What can hang from each mark
V: B
E: P W Y
G: P
Q: E V
H: P
P: E H
W: E
Y: E
B: E V

Known rows, with every way that one mark hangs from another
H{P{E{Y}}}: [  6 -11  -8  -8  26  14  -3 -10 -22  -6 -33 -28 -39  23  -6 -23   0  -9
  11  -5   1  -4]
G{P}: [  0   0   6  23  16 -15 -14 -23 -16 -23 -12 -25 -30  27 -29 -14  12 -11
  18   3  18   6]
V{B{E{W Y}}}: [ -9  29  12   0   6  -3  -5   4 -25  -4 -23 -13 -37  -1  -1 -15  22 -12
   7 -18   6  18]
V{B{E{P{H} W}}}: [-11  16  -7  18 -14  -2  -6   9  -8 -21 -14 -18 -16  13  -6 -14  31  -6
  -5 -11   7  13]
Q{E{P} V{B}}: [  6  17  -5  31   4 -15   1  -6 -30 -26  11 -20  -8  41  -2  -6  24  -5
   7   7   1  11]
B{E{P W Y} V}: [-20   9  11  -9 -17   1   4  -8 -20   7 -32 -19 -19 -11  -8 -10   4 -11
 -11  -5  11  21]
E{P}: [  5  -8   4  18   8 -11  -9 -17  -4 -20 -20 -29 -14  27 -16  -6  14 -11
  11  -1  14   1]
V{B}: [  9  11  12  25  23  -8 -15 -12 -13 -26 -10 -19 -24  35 -16 -16  25 -12
  20  -3   1   8]
B{E{W Y}}: [ -9  14  12  -6   1   1  -3 -14 -21  -1 -36 -20 -38  -3  -2 -18  12 -12
   5 -17  12  16]
W{E{P{H}}}: [  8 -13  -9  19  -6   5 -10 -14   1 -23 -31 -23 -12  18 -11 -20  18 -15
  -5  -5  -2  -9]
V{B{E{P W Y}}}: [-13  24   6   0  -3  -9   1  18 -20  -2 -21 -16 -24  -7   2  -2  20 -10
   1 -18  14  16]
V{B{E{P{H} W Y}}}: [-13  17  -6   4 -12   1  -2  17  -9  -6 -23 -16 -16  -3   0 -10  25  -7
  -7 -21   9  19]
B{E{P Y}}: [ -3   5   2   5   5   3  -9  -5 -12  -5 -36 -23 -25   6  -1 -15   7 -13
   5 -11   9   3]
Q{E{P{H} Y}}: [  0 -13 -17  11   2   5  -4 -12  -6 -15 -27 -20  -9  27   0 -16  14  -4
   3 -15   7   9]
H{P{E{W Y}}}: [ -3  -5  -4 -18  13   5   7  -5 -26   0 -30 -28 -40   8  -5 -15   2  -5
   6 -11  12   7]
P{E{W Y} H}: [ -1  -6  -4  -4  -4  16   0 -13 -14  -5 -32 -28 -26   5 -13 -27  13  -1
  -3 -19  12  12]
Y{E}: [ 24 -12  13  22  20  -3 -11 -15 -13 -31 -26 -26 -36  19 -19 -18  18  -5
  10  -1  -1  -2]
Y{E{P W}}: [  9 -11   9   9  -2 -18   5   3 -13 -22 -21 -30 -24  -3 -16   4  20   1
  -2  -6  17   5]
W{E{P Y}}: [  5  -5   3   2   5  -2  -3  -6 -11  -6 -39 -22 -20  -3  -5  -9   7 -18
   2 -12   4  -7]
P{E}: [ 12  -4   4  19  13  12 -10 -25 -20 -21 -22 -31 -31  31 -18 -33  11  -7
  11  -1   6  -8]
B{E{P{H} W Y} V}: [-20   2  -1  -5 -26   9   0  -9  -9   3 -35 -18 -11  -6 -10 -19  10  -8
 -19  -7   5  24]
W{E}: [ 12  -1   9  17  12   2 -12 -27 -14 -21 -31 -20 -31  19 -12 -26  14 -19
   9  -3  -5 -10]

Rows
[ 10 -19  -3  13 -11  -7   1   3  -2 -27 -22 -29 -17   2 -18  -4  25   3
  -9  -8  11   8]
Y{E{P{H} W}}
[ -7  28  12  16   3  -6  -7  -3 -24 -18 -13 -16 -36  15  -6 -19  28 -11
   9  -8   5  13]
V{B{E{W}}}
[ -1  -6  -5  -4  11   3   4 -12 -24 -14 -20 -32 -39  23  -9 -18   8  -3
   6   0  10  -1]
H{P{E{W}}}
[  5 -12  -8   5  -3   8  -7  -7   0  -9 -40 -21 -13   1  -6 -17  14 -15
  -6 -15  -1  -4]
W{E{P{H} Y}}
[-13  10   5  -6  -8  -5   2   0 -16   1 -33 -23 -26  -9   0  -5  10 -10
  -1 -16  19  13]
B{E{P W Y}}
[  6  32  10  28   7   0 -12 -13 -27 -24  -4 -18 -27  30  -7 -25  25 -13
   7   5  -9  11]
Q{V{B{E}}}
[  2  -5  -5  11  -7  13  -3 -21 -12 -18 -22 -31 -24  20 -19 -31  18   1
  -2  -8  13   7]
P{E{W} H}
[ -7  -3   7  -8  -2 -16   4  -5  -9   1 -27 -27 -15  -3 -10   7  10  -8
   5 -16  26  18]
E{P W Y}
[ -1  11 -10  30  -1   6 -16   5  -4 -26 -17 -18 -15  28  -7 -23  29 -10
   0  -6  -2   2]
V{B{E{P{H}}}}
[ -1  26   3  19  -1 -17   7 -15 -40 -23  11 -16 -22  32  -3  -9  29  -2
   7   1   4  26]
Q{E{W} V{B}}
[-17   9  10   7 -21  -2   1 -14 -18  -7 -21 -23 -18   5 -14 -15  10 -10
 -11   4  10  14]
B{E{P W} V}
[ -9   5   3  -3   3  -3   4  -5 -34  -2 -17 -27 -38  -6 -21 -14   2  -3
   5 -11  29  11]
G{P{E{W Y}}}
[  1  24  10  12  19   6 -14   0 -21 -11 -26 -13 -35  13  -2 -24  20 -15
  14 -13  -5   8]
V{B{E{Y}}}
[  4  10 -18  19  -3  -1   2   1 -21 -17  -3 -16  -2  30   1 -10  24  -3
  -2  -5  -3  21]
Q{E{P{H} Y} V{B}}
[ -4  27   4   5   3 -13  10  -7 -40  -8   1 -14 -22  16   2  -6  24  -3
   6  -9   5  32]
Q{E{W Y} V{B}}
[ -7   7  -3  -3 -12 -16  16 -12 -32  -2  -9 -23 -12   9   3   5  12  -2
  -3  -7  18  25]
Q{E{P W Y} V}
[ -8  22  -3   4  -6 -19  15   7 -36  -6   4 -17 -10  10   5   7  21  -2
  -1  -8  14  28]
Q{E{P W Y} V{B}}
